Each row was made from one small tree. The marks that hang from a mark follow it in brackets, in alphabetical order. Every link used is in the known rows. Write each row's tree.
Known rows:
doleg{fiza tozul{bulu gotak}}: [ -3  -3   5  -4   2  14   7   4   4   5  -9  17  -5   7 -10  -4 -12  12
   2   0  -7  10  -3  -1 -12   4   4   4  -2 -10  18   8   4  -6  -4  15
  10 -11   5  -2  -9 -13 -15   5  11   3  17   5   9   0 -11   8]
doleg{fiza}: [  8   3   4  -7   1   0   1   0   4   1  -7  15  -2   4 -15  -2 -12   8
 -10   6   1   3   1   7 -12  -7   0   2  -3  -8  13   8   6   3  -3  15
   8 -15   8  -1   2 -12  -6  -6  10   1  15  10   5   6   0  10]
gotak{reref{fiza tozul{bulu{doleg}}}}: [  2   7   8  -6  -9 -11   1  10  -4  -9  -2  11   2   5 -15  -7 -27  11
  -8  -5  -1  -1 -11   4 -17  -6  -6   7  -4 -20   7  12  -3   2  -8   5
  -8 -12  16   3   3  -3 -13  -9   5  19  12  10  13   4 -11   8]
bulu{doleg{fiza reref{gotak}}}: [  7   2  -7 -10  -3  -7  -8  -3   7  -1  -8  22   0  10 -17  -8 -20  10
  -9   3  14  -4   0   4 -11  -9   3   4  -6 -11  11  -1   3   8  -4  19
  11  -5   1   3  -6  -6  -5 -13  17   5   5  14  17   4   6  -1]
doleg{fiza tozul{gotak}}: [  5  -2  -1  -3   1  11   0   3   7   8 -12  15  -1  -1  -8   0  -7   9
  -5   2  -4   5  -2   5  -9   0   7   3  -6  -8  15   5   8  -3   1  16
  11  -8   3  -5  -9  -9 -14   7  11   6  15   9   6  -1  -5  12]
doleg{gotak{reref{fiza}} tozul}: [  3   2   8   5  -2   4  -1   9   0   9 -12  12   8   5 -14  -2 -13   6
 -17   3   4 -10 -10  17 -22  -5   7   5 -16 -12  14  17  11   8   0  12
   1 -10   0  -5   0  -1 -10  -1  13  14  16  11   6  -4  -8  11]
gotak{reref}: [  9   4   6  -5  -4  -5  -3   8  -6   4 -12   0  -7  -2 -13  -6 -12   5
 -13   1  10  -2  -7   7 -16  -9  -3   0  -4 -13   7  11   6   6  -3   1
  -2 -13   3   9   2  -8  -4  -4  -1  14  16  13   4   6  -5  10]
fiza{bulu}: [  5   8   5  -6  -4   1  -5   2   1  -2  -8  10  -2   7 -14 -12 -12   7
 -15   1  13   1   0   7 -14  -8   4   6   4   2   1  11  -6  -3  -4   1
   5  -3  10   4   1 -15  -8 -15   2   6  10   6  10   9  -7  16]
reref{fiza}: [  2  10   5   2  -5  -5   5   7   8   1  -6  10   2   4 -19  -1 -10   9
 -14   7   3  -1  -7   7 -12  -5   4   6  -3  -7  11  10  -6  -3  -3   5
   1 -10  12  -6   8  -8  -9 -12   4  11   3   6   5   2  -4  20]
tozul{bulu{doleg reref} fiza gotak}: [-12  14   9 -13   5  -8  17  15   3  -5  -1   2 -15  -2 -17  -7 -12  17
  -2   0 -11  20   2 -10  -5  -8  -9   2   6 -15  10  -1 -10  -8  -5   9
  -2  -7  15  22  -2 -12 -19 -12 -13  12  -5   9  15   5 -16  -1]
doleg{gotak{reref{fiza}}}: [  3   7  14   3  -3  -4   4  12   0   4  -7   7   3   8 -14  -2 -12   6
 -14   6   5 -13  -8  15 -22 -11  -1   2 -14 -13  15  18   5   6  -5  15
   0 -17   5   2   6  -4  -7  -5   9  11  14  11   6   1  -8  14]
tozul{fiza{bulu}}: [  1  10   7  -8  -4   0   2   1   1  -3 -10   4  -6   4 -18  -8  -8  11
 -14   8   5   6  -5   2 -13  -7   1   9   9  -7   2   8  -9  -1  -8   3
   3  -6  11   6   4 -11 -12 -13  -4  11   5   5  12   9 -13  17]
gotak{reref{fiza{bulu}}}: [  8   6   8   1  -6  -1  -1  10   0   0 -10   6   0   7 -13 -10 -15   8
 -18   0  12  -9 -13  13 -18  -8   6   3  -6  -4   6  15   2  -1  -4   1
  -1  -6   9   2   8 -13  -4 -11   5  13  13   9   7   4 -11  22]
fiza{bulu{gotak}}: [  4   8   2 -14   0  -5  -8   7   1  -1  -4  10  -8   4 -18 -11 -15   8
 -17  -3  13  -1   3   7 -12  -9   5   4   4   1   4   9  -5  -8  -9   0
  -6  -4  14  10   2 -14  -8 -17  -2   6   1   6  11  10  -5   9]
reref{fiza{bulu} gotak tozul}: [ -1   7   2  -1 -15  -2   1  -2   6  -3  -6  23   6  10 -13 -10 -21   3
 -12   4  13  -8 -13   7 -11  -3  15  12  -1  -7   2   6 -18 -10  -6   1
  12  -1  10 -10   9  -3 -16 -14   6  16   5   5  10   1  -5  38]
doleg{tozul{gotak}}: [  1   1  -2  -2  -4   8  -3   5   7   8 -14   8  -2  -4  -9  -4  -4   9
  -5   0   1   7  -4   1 -10   0   6   5  -3  -8   8   6  -1  -6   1   6
   6  -3   3  -3  -9  -6 -15   4   1  13   8   7   6  -2  -6  15]
bulu{doleg reref{gotak{fiza}}}: [ -2   9  -4 -14  -1  -4   6   1   1  -5  -1  15  -3   1 -19  -8 -19   1
 -17   1  13  -4  -1   1  -2 -18   3  -5  -2  -7   4  -1   4  -7  -4  12
   5  -4  12  13  -4 -15  -9 -31  -1  10  -4  17  11  10  14   6]
tozul{bulu}: [ -2   6  10  -6  -3   0   7   7  -3  -1  -4   7  -7   8 -18  -8 -14   9
  -7   3   4   7   0  -2 -16  -4  -3   5   4  -9   9  11  -9  -3  -9   2
   4 -14  10   7   2 -12 -11 -10  -1   6  10   3   8   8  -9   8]
doleg{gotak reref{fiza tozul{bulu}}}: [ -1   6  14   3 -17  -9   6   0  -1  -9  -4  17  11  14 -19  -6 -20  10
  -9   7   0 -10  -5  12 -35  -1  -4  10  -6 -17  16  16 -14   4  -9  14
   3 -15   7 -15   2  -1 -12  -6  14  10  14   1  15   6 -13  12]
gotak{reref{fiza}}: [  6   7   7   2  -4  -7   3  11   1   3  -9   3  -3   2 -16  -2 -14   7
 -15   3   7  -6 -14   9 -16  -8   2   3  -8 -13  10  11   4   2  -3   4
  -4 -12   7   0   8  -7  -3  -6   4  15  12  11   3   2  -6  17]
doleg{fiza{bulu} tozul}: [  9  -2  -4  -7   1  13  -6  -3   4   3 -11  23   4   9 -11  -6 -14   6
 -14   2   7   1  -2  11 -13  -3  13   6  -3   2   9  11  10   3   2  12
  12  -1   6  -6  -7 -14 -10  -8  14   1  19   8  10   4  -4  12]
gotak{reref{bulu}}: [ 11   7   4   1  -3  -6  -3  10  -7   4 -14  -1  -6  -3 -14  -9 -11   9
 -13   8   8  -4 -10   5 -15  -3  -2   2  -4  -9   9   8   7   8  -4   5
   1 -15   5   6   9  -5  -4  -1  -3  17  12  13   2   4   4  13]
reref{gotak{fiza} tozul{bulu}}: [ -6   3   7  -5 -14   2   9  -7  -8  -7  -5  16   0   9 -16  -9 -24  -1
  -7   6  10  -3 -11  -6 -15  -4   0   5   3 -20   4   8 -10 -11 -16   5
   8 -16  10  -3   0  -7 -15 -15   1  13  11   5   7  11   3  22]
bulu{doleg{fiza} gotak reref}: [  7   9  -4 -21  12 -15  -1  10   6  -2   5  19  -9  -3 -18  -3 -20  10
 -16  -7  -1   4  10  11  -2 -17   0  -4  -5  -4  14  -1  12   0   0  16
  -7  -8  18  16  -2 -14  -7 -20   1   1  -4  16  11   8   7 -10]
fiza{bulu{reref}}: [  4   9   4 -10   0  -3   5   7   0  -1  -5  10  -3   1 -13 -12 -11   5
 -16  -1  10   2   3  10 -10 -11   4   0   2   6   2   7  -5  -3   5   0
   5   1  11   9   3 -19  -9 -20  -3   3   7   9   9  10  -5  15]

Write each row's tree:
[ 11   9  -2  -5  -1 -10 -10  11  -6   0 -10   1  -4  -1 -13 -11 -14  13
 -14   2   9  -2  -4   4 -10  -9  -3   2  -5  -7   8   6   9  10  -5   9
  -3 -11  10  14   4  -5  -7  -7  -3  19   4  16   8   4   7   0]
gotak{reref{bulu{doleg}}}
[  9  11  -2  -6 -15 -11  -4  -1  -6  -7  -4   9  -1  -2 -22  -6 -16   5
 -19   9   3  -9  -6   4 -13  -5   3   4  -1 -11   8   6   5  -8 -14   8
  -6 -18  22  -5   5  -5  -9 -10  -6  19   3   9   3  12  18  15]
reref{bulu{gotak{fiza}} tozul}
[ 12  -1  -1   2  -5   2  -5  -3   1   5 -14  20  11   9 -16  -8 -12  11
 -14  14   2 -11   0  16 -25   2   5   6 -14  -4  21  11  14  17   1  28
  15 -12  -2 -15  -5  -4  -7   3  23   4  16  11  12   0   8   2]
doleg{fiza gotak reref{bulu} tozul}
[  5   4   7 -11 -11  -4  -2   1 -14 -13  -4   5  -1   6 -18  -8 -26   7
 -12  -5   5  -5  -9   0 -21 -12 -12   0   1 -23   4  15   8  -1 -14   8
  -9 -16  19   7  -7 -10 -11 -15   2  18  17  14  11  15   1   0]
gotak{fiza reref{tozul{bulu{doleg}}}}
[  5  10   1 -16   5  -9   1  10   1   0   0  11  -9  -1 -17 -11 -15   4
 -19  -5  11   1   5  12  -8 -13   7  -2   1   5   4   4  -2  -9   0  -1
  -4   0  16  15   4 -18  -8 -22  -8   3  -1   7  11  11  -2   7]
fiza{bulu{gotak reref}}
[  7  11   8  10 -13 -10   3   6   4   0  -9  12  10  10 -20  -8 -10  13
 -17  16   5 -15  -5  15 -25  -2   2   9 -14  -5  19  13  -3   8  -4  21
   7 -13   6 -13   8  -1  -6  -6  11  12   3   7  11   2   5  14]
doleg{gotak reref{bulu fiza}}
[ -5  10   1   0  -1 -10  15   8   8   5  -1  16  -2   0 -16  -5 -16   3
 -12   6   6  -2  -8   6  -4  -8  13   2  -7  -5  10  -2  -8  -8   3   5
  10  -4   6   1  10  -9 -10 -22   1  12  -4  10   6   0   0  26]
bulu{reref{fiza gotak}}
[ 12   8   0  -3  -6  -6  -8   4  -9  -5  -9   1  -1   2 -18 -10 -15  11
 -21   5  11 -10  -9   2 -11 -12  -5  -2  -6 -10   8  11  19   5 -10  15
  -5 -15  16  11  -1 -10  -5 -13  -2  19   8  18   6  12  17   1]
gotak{fiza reref{bulu{doleg}}}
[  4   8   3  -3 -19 -10   1  -1   5  -2 -17   0  -4  -6 -15  -3  -8  12
  -5  10  -3   4 -10   0 -21   0  -7  10   4 -24   8   2 -14  -1  -5   6
   1 -10   6  -7  -2   4 -12   8  -2  24   6   6  11   4 -17  15]
doleg{reref{tozul{fiza gotak}}}
[ 10   2 -10  -8  -8  -4 -16   0   5   0 -13  13   5   1 -18  -7 -14  11
 -17  -2   9   3   1   5 -18  -5   4   6  -3  -6   6   3   7  10   4   8
  -1   4   4  -5 -13  -5  -7  -9  10  13   5  11  16   3  -1  -7]
bulu{doleg{reref tozul}}
[ -8  12   8 -11   2  -7   5   8   0  -6  -2   5  -9   8 -24  -6 -15  16
  -6   6  -5  15   1  -8 -11  -8  -9   7  10 -18   6   5  -9   1 -13   8
  -4 -13  15  15   0  -8 -15 -14  -8  13  -2   4  17   6 -14  -3]
tozul{bulu{doleg} fiza}
[ -1  -5   8   0  -5  14   6   5  -9   4 -13   1  -5   3 -11  -7 -15   7
  -8  -4   6  -2 -15  -4 -18  -3  -2  -2  -3 -16  10  15  13 -10  -9   7
   0 -14   5   6 -13 -14 -10   0   2  16  19  10   6   5  -6   9]
doleg{tozul{bulu gotak{fiza reref}}}
[  6   1  -3  -9   4  12   5   5   6   6  -8  20  -1   0  -5  -7 -10   7
  -9  -5   2   5  -2  12  -7  -5  12   0  -5   6  11   4   8  -6   9  12
  15   4   6   2  -8 -18 -14  -5  11   0  15  11   9   2  -8  15]
doleg{fiza{bulu{reref}} tozul{gotak}}
[ -1  10  -1   5  -2  -1  -6   9   9   1  -6  21  15   8 -18  -7 -13  15
 -18   9  -2  -6  -1  12 -11  -4   8  10 -13  -1  17   8   6   8  -2  23
   5  -6  11  -7   0   1 -18 -10  11  15  -3  10  14  -5   8   7]
reref{bulu{doleg{gotak tozul}} fiza}
[  6   9   5  -7   2  -3  -3   3   3  -4  -4  21   6  11 -16  -7 -13  16
 -10  10  -1  -4   8  12 -11 -10  -6   2 -10  -4  20   8  10  15  -7  34
   8 -19  12   4   0  -5 -12  -8  13   2   7  15  14   8  11  -2]
reref{bulu{doleg{fiza gotak}}}
[ -1   6  20   2 -10  -5   9   9  -8  -4  -3  11   6  10 -15  -6 -22   8
  -7   3  -2  -8 -11  11 -28  -4  -6   6  -9 -22  15  20  -4   4  -9  11
  -1 -20   9  -3   5  -1 -14  -2   9  13  21   6  10   4 -15  16]
doleg{gotak{reref{fiza tozul{bulu}}}}
[ -8   5   4  -8   4  -2   4   8   0   6  -4   7 -15   0 -26  -2 -14  11
 -11   5  -6  14  -4  -4 -15  -1   5   9   6 -18   8   6  -3  -6 -13   0
  -8 -11  10   8  -1  -6 -15  -7  -8  13  -3   0  12   0 -15   0]
doleg{tozul{bulu{gotak} fiza}}
[ -8   4   7  -3   0   3   7   4  -2   5  -8   6  -8   4 -21  -2 -12  12
  -8  10  -6  15  -8  -6 -17   1   2  11   8 -17   7   7  -5   0  -7   2
   3 -10   6   2  -1  -8 -16  -5  -3  13   6   1  11  -1 -18   7]
doleg{tozul{bulu fiza}}
[  0  12   5 -13   2  -7  -2   6   2  -2  -5   6 -13   3 -23  -8 -12  10
 -17   4   6   4  -2   3 -11  -8   4   9   8  -8   3   7  -7  -7 -12   1
  -7  -7  16  13   5 -10 -10 -14  -9  12  -4   3  13   8 -11   9]
tozul{fiza{bulu{gotak}}}
[  4   0 -14 -10  -7   3 -18  -3   5   1 -15  23   8   9 -15 -16 -20   7
 -15  -3  23  -3  -3   5 -14  -6  14   8  -2  -1  -1   0  -3   4  -1   6
   9  14  -2   0 -12  -7 -12 -17  13  10   1   9  21   1  -1   5]
fiza{bulu{doleg{reref{gotak} tozul}}}
[ -6   3  12  -4   2   8  15   2  -6  -1  -2  15   3   8 -17  -6 -15   2
 -16   2   2  -3   2   7 -22  -8  -1  -3  -6  -6  14  15  11  -3  -3  15
   7  -9   8   1 -10 -17 -14 -18   6   1  14   8   9  10   0   3]
doleg{gotak{fiza} tozul{bulu{reref}}}
[ -5  10   7  -7  -6  -7   3   8   3  -5  -9   0  -9   6 -19  -8 -12  21
  -2   3  -2  11  -3  -9 -18  -4 -11   7   5 -21  10   4 -13  -3 -12  13
  -3  -7   9  11  -7  -7 -13  -3  -3  17  -2   4  21   5 -17  -6]
tozul{bulu{doleg{reref}} fiza gotak}
[  3  10   3  -5  -2  -7  -2  10   7  -1  -1  13  -3   7 -20  -8 -16   9
 -19   0  10  -6  -3  11 -10  -9  12   7  -1   1   7  10  -6 -13  -8   3
  -6  -4  18   3   7 -12  -9 -20   2   9  -3   4  10   6  -5  17]
reref{fiza{bulu{gotak}}}
[  1   1   0   0  -5  -5  -1   7   3   4  -3  14  -3   8 -25  -5 -21  11
 -15  -1   4  -3  -7   6 -24   3  11   9  -4 -11  14   9  -1  -6  -7   3
  -7  -2   8  -9  -2  -7  -7 -10   9  12  -2   1  14  -1  -8   1]
doleg{reref{fiza} tozul{bulu{gotak}}}
[ -1  -4  15  -2  -3  12   5   3 -14   3 -10   7   2  10 -16  -6 -17   4
 -16   2   8 -10  -7   5 -28  -7  -3   0  -8 -16  12  22  18   4 -11  14
   0 -18   4   3 -11 -12 -10  -5  10   8  23  11   8   7  -4   1]
doleg{gotak{fiza reref} tozul{bulu}}
[ 11  -5  -1  -3   3  10  -3   4   0  12 -15   9  -5  -2  -5  -1 -10   9
  -4  -2   1   1  -9   7 -12  -2   4  -1 -10 -14  15   9  18   2   0  16
   6 -11  -1   1  -9  -8  -8  12  11  10  23  14   4  -3  -7  10]
doleg{fiza tozul{gotak{reref}}}
[  6  13  -4 -18  -6 -10  -5   4   1 -12  -3  17   5  -1 -12 -12 -18   7
 -15  -7   5   2   4  11  -9 -14   0   3   2   0  -1   2  -5   0   4   3
   1   5  19   7  -2 -12 -16 -22  -2  10   6  12  14  12  -4   8]
fiza{bulu{doleg reref{tozul}}}
